Each row was made from one small tree. The marks that hang from a mark follow it in brackets, in the order of their numbers. Every link used is in the known rows. Write each row's tree.
Known rows:
k_366(k_200 k_313(k_330)): [-1.44  2.27 -0.10  0.80 -1.02  0.55  4.31  0.11  0.03 -2.20 -3.31 -2.53
  1.59  2.09  2.48 -0.32 -4.36 -0.75  0.90  1.65 -0.11 -2.05  0.75]
k_306(k_313): [-2.36  1.95 -0.96 -0.34 -0.85  1.55  3.98  2.80  1.48 -1.84 -1.95  2.50
  1.90 -1.51  2.12 -2.18 -3.69 -0.67 -1.35  1.82  0.57  0.13  0.57]
k_156(k_330(k_313(k_366(k_200(k_306))))): [-0.29  3.46  0.65 -1.42 -2.88 -0.88  3.94  0.16 -0.42 -3.16 -2.81 -1.35
  0.41  5.72  1.10 -3.03 -2.79 -0.37  0.67  0.92  1.58 -3.28  1.04]
k_313(k_330 k_366(k_200)): [-1.28  2.02  0.49 -1.23 -1.53 -1.63  2.80 -0.34  1.78 -0.94 -4.11  0.44
  1.09  3.24  1.58  0.09 -3.45 -1.36  0.22  1.79  0.11 -3.21  1.08]
k_306(k_205 k_313(k_330 k_366)): [-2.61  1.29  0.72 -1.51 -0.74 -2.77  4.86  4.33  1.76 -2.67 -3.53  7.06
  3.35  1.04  2.36 -1.29 -4.70 -0.85 -0.48  2.44  0.18 -3.00  0.90]
k_205(k_306): [-1.16  2.06 -1.43 -0.65 -1.22  0.69  3.69  1.37  1.43 -0.51 -1.11  0.00
  1.32  1.24  1.18 -1.58 -2.76 -1.18 -0.67  1.89  0.29  0.07  1.54]
k_366(k_313(k_330)): [-1.85  1.53 -0.48  1.26 -1.30  0.58  3.68  0.73  0.01 -0.92 -3.09  0.81
  1.24  0.71  1.89 -0.11 -3.11 -0.56  0.40  1.15 -0.67 -1.10  1.48]
k_313(k_330 k_366(k_200(k_843))): [-0.61  1.00  0.90 -1.57 -0.54 -1.94  5.04  0.44  2.14 -1.35 -3.87  3.30
  1.24  3.32  1.61 -0.24 -3.84 -0.48  0.78  1.59  0.31 -2.38  1.44]
k_313(k_330 k_366): [-1.54  1.13  0.26 -0.86 -1.73 -1.79  2.32  0.40  1.92  0.21 -4.05  3.48
  0.95  1.66  1.11  0.41 -2.38 -1.10 -0.23  1.28 -0.50 -2.11  1.87]
k_200(k_843): [-1.45  0.47 -1.03 -0.17 -0.45  1.50  4.90  1.45  1.25 -0.82 -1.58  2.99
  0.65 -0.61  1.38 -2.16 -2.31  0.50 -0.45  0.88  0.64  1.30  1.40]
k_366(k_200(k_843) k_313): [-0.82  1.76 -0.25  0.78  0.05  1.82  6.42  1.07 -0.35 -2.98 -2.10 -1.13
  1.76  1.50  2.07 -2.13 -4.42  0.65  1.00  1.37  0.70 -0.10  0.83]
k_205(k_306(k_313(k_330)) k_366): [-1.96  2.49 -0.47 -1.14 -0.09 -1.91  4.27  3.76  2.06 -0.82 -1.42  7.02
  2.61 -0.64  1.51 -0.01 -4.72 -2.62 -0.90  3.09  0.32 -1.79  1.13]
k_205(k_306(k_313)): [-1.55  2.25 -1.25 -1.18 -0.68  0.48  4.84  3.44  2.09 -1.76 -1.03  2.32
  2.83  0.90  2.04 -2.02 -4.45 -1.32 -1.11  2.85  0.56 -0.15  0.87]
k_330(k_313(k_366(k_200(k_306 k_843)))): [ 0.26  2.86  2.04 -0.58 -1.36 -1.68  5.66  0.54  0.47 -3.31 -3.12  1.51
  0.21  2.56  1.11 -2.74 -3.59  0.19  0.25  1.74  1.16 -2.47  1.00]
k_843(k_313(k_330 k_366(k_200))): [-0.26  1.52  0.50 -1.44 -2.18 -1.48  3.58 -0.39  2.60 -0.21 -3.97 -0.18
  0.77  4.00  1.83  0.23 -1.72 -0.96  0.49  0.71 -0.16 -3.06  0.87]
k_156(k_330(k_313(k_366))): [-1.87  2.93 -0.70 -0.65 -1.85 -0.74  2.61  0.99 -0.79 -0.54 -2.48  1.04
  0.86  5.73  0.94 -1.35 -0.03 -0.07  0.97  0.10  0.51 -1.43  3.23]
k_306(k_205 k_313): [-3.17  1.34 -0.79 -0.52 -0.38  0.86  5.18  4.60  1.01 -3.44 -1.26  3.73
  2.95 -1.65  2.59 -3.48 -4.29 -0.12 -1.09  2.29  1.05 -0.40  0.34]
k_200(k_306(k_313) k_366): [-1.58  0.90  0.49 -1.68 -2.48  0.26  4.85  2.81  1.35 -3.79 -2.59  5.99
  0.79  0.49  0.92 -3.19 -5.40 -0.51 -3.63  2.26  0.92 -0.70  0.09]
k_313(k_330 k_366(k_200(k_306))): [ 0.03  1.82  1.25 -1.66 -2.89 -1.72  3.60 -0.40  1.83 -2.25 -4.32  1.19
  0.30  1.76  1.23 -1.23 -5.09 -1.38 -0.61  2.06  0.53 -3.94 -0.22]
k_313(k_330 k_366(k_200(k_306 k_843))): [ 0.83  0.75  1.47 -1.97 -1.97 -2.10  5.80  0.23  2.36 -2.60 -4.18  4.54
  0.42  1.87  1.22 -1.58 -5.44 -0.43 -0.10  1.90  0.77 -3.17 -0.08]
k_843(k_313(k_330 k_366(k_200(k_306)))): [ 0.93  1.33  1.34 -1.94 -3.64 -1.67  4.21 -0.50  2.81 -1.54 -4.12  0.77
 -0.15  2.70  1.54 -0.98 -3.37 -0.98 -0.37  0.98  0.30 -3.79 -0.47]
k_843(k_313(k_366)): [-0.67  1.30 -0.37 -0.96 -2.20 -0.07  3.07  0.45  1.91  0.80 -2.66  1.08
  0.65  1.56  1.06 -0.94  0.01 -0.16 -0.46 -0.05 -0.23 -0.95  1.60]
k_205(k_306 k_366(k_200 k_313)): [-1.17  4.12 -0.44  0.39  0.13  0.35  4.71  1.22 -0.92 -1.84 -0.62 -1.54
  2.39  1.17  1.12 -0.99 -4.70 -1.85  0.54  2.61  0.62 -1.51  1.39]
k_306(k_205 k_313(k_366(k_200(k_843)))): [-1.82  1.59  1.14 -1.97  0.66 -1.54  7.73  4.30  1.36 -4.49 -2.55  5.03
  3.85  2.10  2.50 -3.41 -5.71  0.35  0.26  2.74  1.44 -1.95  0.30]
k_843(k_313(k_330)): [-0.92  0.50 -1.01 -0.41 -2.30  0.48  3.64  0.74  2.60  0.63 -2.60  1.25
  0.03  0.86  1.95 -0.28 -0.61 -0.59 -0.34  0.01 -0.34 -0.77  1.01]

Write each row's tree:
[-0.98  3.01  1.02 -0.18 -0.04 -1.50  5.01  0.53  0.06 -1.99 -3.01  0.74
  1.07  3.82  1.50 -1.56 -2.02  0.15  1.21  1.35  0.91 -1.62  2.45]
k_330(k_313(k_366(k_200(k_843))))
[-2.51  2.57  0.39  0.91  0.24 -0.76  5.04  2.38 -1.34 -3.13 -1.64  1.38
  2.58 -0.54  2.06 -1.10 -4.99 -1.06  0.97  2.15  0.71 -2.98  0.75]
k_306(k_205(k_366(k_200 k_313(k_330))))
[ 1.36 -0.75  0.10 -1.16 -2.73  0.07  6.49  1.21  3.22 -1.03 -2.60  5.18
 -0.62  0.01  1.56 -1.84 -2.48  0.33 -0.81  0.32  0.42 -0.71 -0.35]
k_200(k_306 k_843(k_313(k_330)))
[-2.37  0.73  0.14  0.26 -1.39 -0.79  4.07  0.94 -0.22 -1.57 -3.67  3.34
  0.79  3.83  1.04  0.34 -3.44 -0.51 -1.01  1.16 -0.77 -1.10  2.36]
k_200(k_366(k_313(k_330)))
[-2.38  2.00  1.06 -1.81 -0.50 -2.67  5.49  3.62  1.66 -3.79 -3.73  3.95
  3.61  2.48  2.82 -1.57 -5.81 -1.06  0.13  2.92  0.67 -4.01  0.09]
k_306(k_205 k_313(k_330 k_366(k_200)))
[-2.85  2.29 -0.36  1.44  0.19  0.49  4.44  3.13 -2.04 -2.18 -0.42  2.62
  2.39 -2.93  1.19 -2.24 -3.24 -0.23  0.09  1.47  0.49 -0.95  1.52]
k_306(k_205(k_366(k_313)))
[-3.54  2.24 -0.43 -0.19  0.41  0.12  4.66  5.10  0.31 -2.59 -0.36  6.40
  3.07 -3.76  1.84 -3.03 -4.22 -0.88 -1.32  2.28  1.29 -0.81  0.71]
k_306(k_205(k_366) k_313)
[-0.53  0.56  0.22 -1.10 -1.21  0.86  7.59  2.45  0.90 -4.98 -1.21  2.16
  0.94 -0.74  1.90 -4.91 -5.88  0.84 -0.40  1.98  2.03 -1.26 -1.02]
k_366(k_200(k_306(k_205) k_843))
[-1.81  1.62  0.54 -1.37 -1.08 -2.20  3.49  2.46  2.56 -1.01 -4.29  6.05
  2.43  1.39  1.89 -0.02 -3.94 -1.35 -0.75  2.22 -0.31 -2.34  1.08]
k_306(k_313(k_330 k_366))
[-0.61  1.41  1.33 -1.79 -2.41 -2.31  4.16  2.31  2.43 -2.43 -4.39  7.04
  1.56 -0.11  1.55 -1.26 -5.68 -1.34 -1.66  2.45  0.13 -3.31 -0.16]
k_200(k_306(k_313(k_330 k_366)))
[-1.59  0.48  0.83 -1.87 -2.63 -1.31  5.01  2.68  2.17 -3.48 -3.63  8.05
  0.56  1.25  1.24 -1.68 -5.87 -1.12 -3.38  2.48  0.41 -1.87  0.12]
k_200(k_306(k_313(k_330)) k_366)
[-0.93 -1.15 -0.17 -1.62 -1.70 -1.01  6.01  1.57  2.50 -0.58 -2.93  6.80
 -0.27  4.73  1.01 -0.22 -1.33  0.54 -1.20 -0.02 -0.22  0.11  2.18]
k_200(k_366 k_843(k_313(k_330)))
[-0.22  0.99  0.84 -1.60 -1.24 -0.32  7.24  2.58  2.81 -4.40 -3.14  5.33
  1.47 -0.23  2.58 -2.69 -7.05 -0.56 -0.89  2.78  1.32 -2.13 -1.51]
k_366(k_200(k_306(k_313(k_330)) k_843))
[-0.40  0.75  0.20 -1.10 -1.35  1.09  6.87  3.54  2.05 -3.47 -1.98  6.63
  1.27 -2.46  1.77 -3.85 -5.62  0.32 -1.86  2.11  1.28  0.04 -0.67]
k_200(k_306(k_313) k_843)
[-2.88  2.40 -0.28 -0.01  0.05  0.49  4.09  2.21 -0.39 -2.60 -0.35  0.55
  1.78 -2.47  1.45 -2.85 -3.87 -0.97 -0.26  1.93  1.55 -1.67  0.63]
k_306(k_205(k_366(k_200)))
[-1.83  1.49  0.21 -0.12 -1.58  0.49  4.19  2.82 -0.03 -2.63 -0.27  4.69
  0.63 -5.15  0.63 -3.71 -4.20 -0.64 -1.78  1.73  1.48 -1.41  0.04]
k_200(k_306(k_205(k_366)))
[-1.41  2.78 -0.50  0.60 -0.35 -1.48  4.10  1.92 -0.02 -0.29 -1.33  3.39
  2.03  0.79  0.92  0.78 -3.80 -2.05  0.32  2.23 -0.40 -1.78  2.02]
k_205(k_306 k_366(k_313(k_330)))
[-0.73  2.71  0.00 -1.39 -0.69 -1.05  5.24  1.07 -0.65 -2.16 -2.66  0.66
  1.24  7.55  1.48 -2.07 -1.70  0.58  2.16  0.53  1.41 -1.51  2.70]
k_156(k_330(k_313(k_366(k_200(k_843)))))
[-1.07  2.11  0.09 -2.23 -0.97 -3.26  4.63  2.86  2.80 -1.05 -3.51  6.00
  3.06  3.42  1.65  0.36 -4.79 -2.07 -0.39  3.06 -0.34 -2.74  1.41]
k_205(k_306(k_313(k_330 k_366)))
[-1.47  1.62  0.72 -1.42 -1.66 -0.64  6.58  3.60  2.05 -5.65 -2.75  3.19
  2.34 -0.74  3.02 -3.56 -7.56 -0.95 -1.10  3.25  1.58 -3.39 -1.90]
k_366(k_200(k_306(k_205 k_313(k_330))))
[-0.75 -0.74 -0.54 -1.40 -1.55  0.37  6.09  1.63  1.88 -0.77 -1.91  4.97
 -0.27  3.39  0.69 -1.63 -0.89  1.04 -1.63 -0.12  0.21  1.24  2.09]
k_200(k_366 k_843(k_313))
[-3.48  1.62  0.11 -0.48  0.11 -1.41  4.72  5.04  1.00 -2.27 -1.41  8.19
  2.98 -2.90  2.08 -1.56 -4.70 -1.41 -0.90  2.47  0.86 -2.09  0.63]
k_306(k_205(k_366) k_313(k_330))
[-1.24 -0.74  0.38 -1.64 -1.70 -0.53  7.53  3.34  0.43 -4.41 -1.37  7.73
  0.23  1.00  0.56 -4.32 -4.83  1.23 -2.41  1.62  1.24 -0.38  0.79]
k_200(k_306(k_205) k_366 k_843)
[-0.71  1.26  0.23  0.50 -0.17  0.15  6.55  0.83  0.25 -2.65 -3.10  0.60
  1.63  2.37  2.41 -0.66 -4.68  0.12  1.31  1.60  0.19 -1.22  1.00]
k_366(k_200(k_843) k_313(k_330))
[-0.90  1.40  1.24 -1.96 -0.02 -2.35  6.23  2.51  2.64 -2.70 -4.19  5.89
  2.62  3.25  2.33 -0.68 -5.46 -0.64  0.28  2.48  0.63 -2.55  0.55]
k_306(k_313(k_330 k_366(k_200(k_843))))
[-2.86  1.80  0.19  1.27  0.01 -0.99  4.51  3.05 -1.20 -1.96 -1.36  4.58
  2.12 -2.02  1.59 -0.79 -3.73 -0.73  0.41  1.55  0.04 -2.00  1.63]
k_306(k_205(k_366(k_313(k_330))))
[-0.25  2.21  0.94 -1.39 -2.68 -0.31  3.55 -0.31  1.08 -2.58 -3.13 -0.55
  0.38  0.64  0.94 -2.59 -4.72 -0.89 -1.07  1.93  0.96 -2.85 -0.21]
k_313(k_366(k_200(k_306)))
[-0.28  1.17  0.92  0.21 -0.78  0.89  8.59  2.71 -0.72 -5.84 -1.62  0.90
  1.82 -0.17  2.11 -4.70 -6.44  1.19  0.43  2.06  1.47 -1.35 -0.86]
k_366(k_200(k_306(k_205) k_843) k_313)
[ 0.66  1.24  1.13 -1.76 -1.82 -0.63  5.74  0.45  1.49 -3.03 -3.11  2.50
  0.47  1.10  0.91 -2.91 -5.05  0.06 -0.50  1.91  1.21 -2.06 -0.03]
k_313(k_366(k_200(k_306 k_843)))
[ 0.23  0.33  0.11 -1.27 -1.26 -0.39  5.40  1.35  2.21  0.30 -2.49  4.19
  0.68  1.86  1.10 -1.26 -0.49  0.72  0.11 -0.18 -0.01 -0.02  1.72]
k_200(k_843(k_313(k_366)))
[-1.64  3.67 -0.29 -0.96 -1.57 -0.63  3.07  0.17 -0.82 -1.78 -2.76 -2.59
  1.17  7.23  1.44 -1.72 -1.34 -0.37  1.57  0.62  1.15 -2.37  2.48]
k_156(k_330(k_313(k_366(k_200))))
[-1.17  2.58  0.21  1.03  0.82  1.06  5.95  1.47 -1.24 -2.15 -1.32  1.25
  1.65 -0.88  1.34 -1.77 -4.03 -0.12  0.79  1.48  1.00 -0.50  1.30]
k_205(k_366(k_200(k_843) k_313))
[-1.65  0.69  0.69 -0.01 -2.22 -0.07  6.30  2.69 -1.26 -4.89 -1.73  3.69
  0.87  1.31  0.86 -3.59 -5.28  0.61 -2.00  1.56  0.54 -1.41  0.86]
k_200(k_306(k_205) k_366(k_313))
[-1.78  4.07  0.86  0.27 -0.98 -1.12  2.79 -0.23 -0.13 -1.68 -3.06 -2.49
  0.98  3.55  1.52 -1.14 -1.61 -0.75  0.69  1.35  0.51 -2.58  2.24]
k_330(k_313(k_366(k_200)))
[-1.68  2.14  0.50  1.00 -1.17  0.47  5.25  2.97 -1.81 -3.59 -0.61  3.44
  1.41 -4.40  0.92 -3.47 -4.88 -0.27 -0.83  1.76  0.95 -1.79  0.24]
k_200(k_306(k_205(k_366(k_313))))
[-1.20  2.72 -0.07 -1.94 -0.71 -1.82  4.39  3.00  2.20 -1.41 -2.28  4.36
  3.14  2.61  1.39 -1.16 -4.27 -1.54 -0.78  2.89  0.11 -1.51  1.49]
k_205(k_306(k_313(k_366)))
[-0.47  0.68  0.22 -1.23 -2.41 -1.62  3.12  0.29  2.74  1.11 -3.75  2.73
  0.51  2.64  1.37  0.48 -0.69 -0.73 -0.08  0.12 -0.67 -2.08  1.67]
k_843(k_313(k_330 k_366))
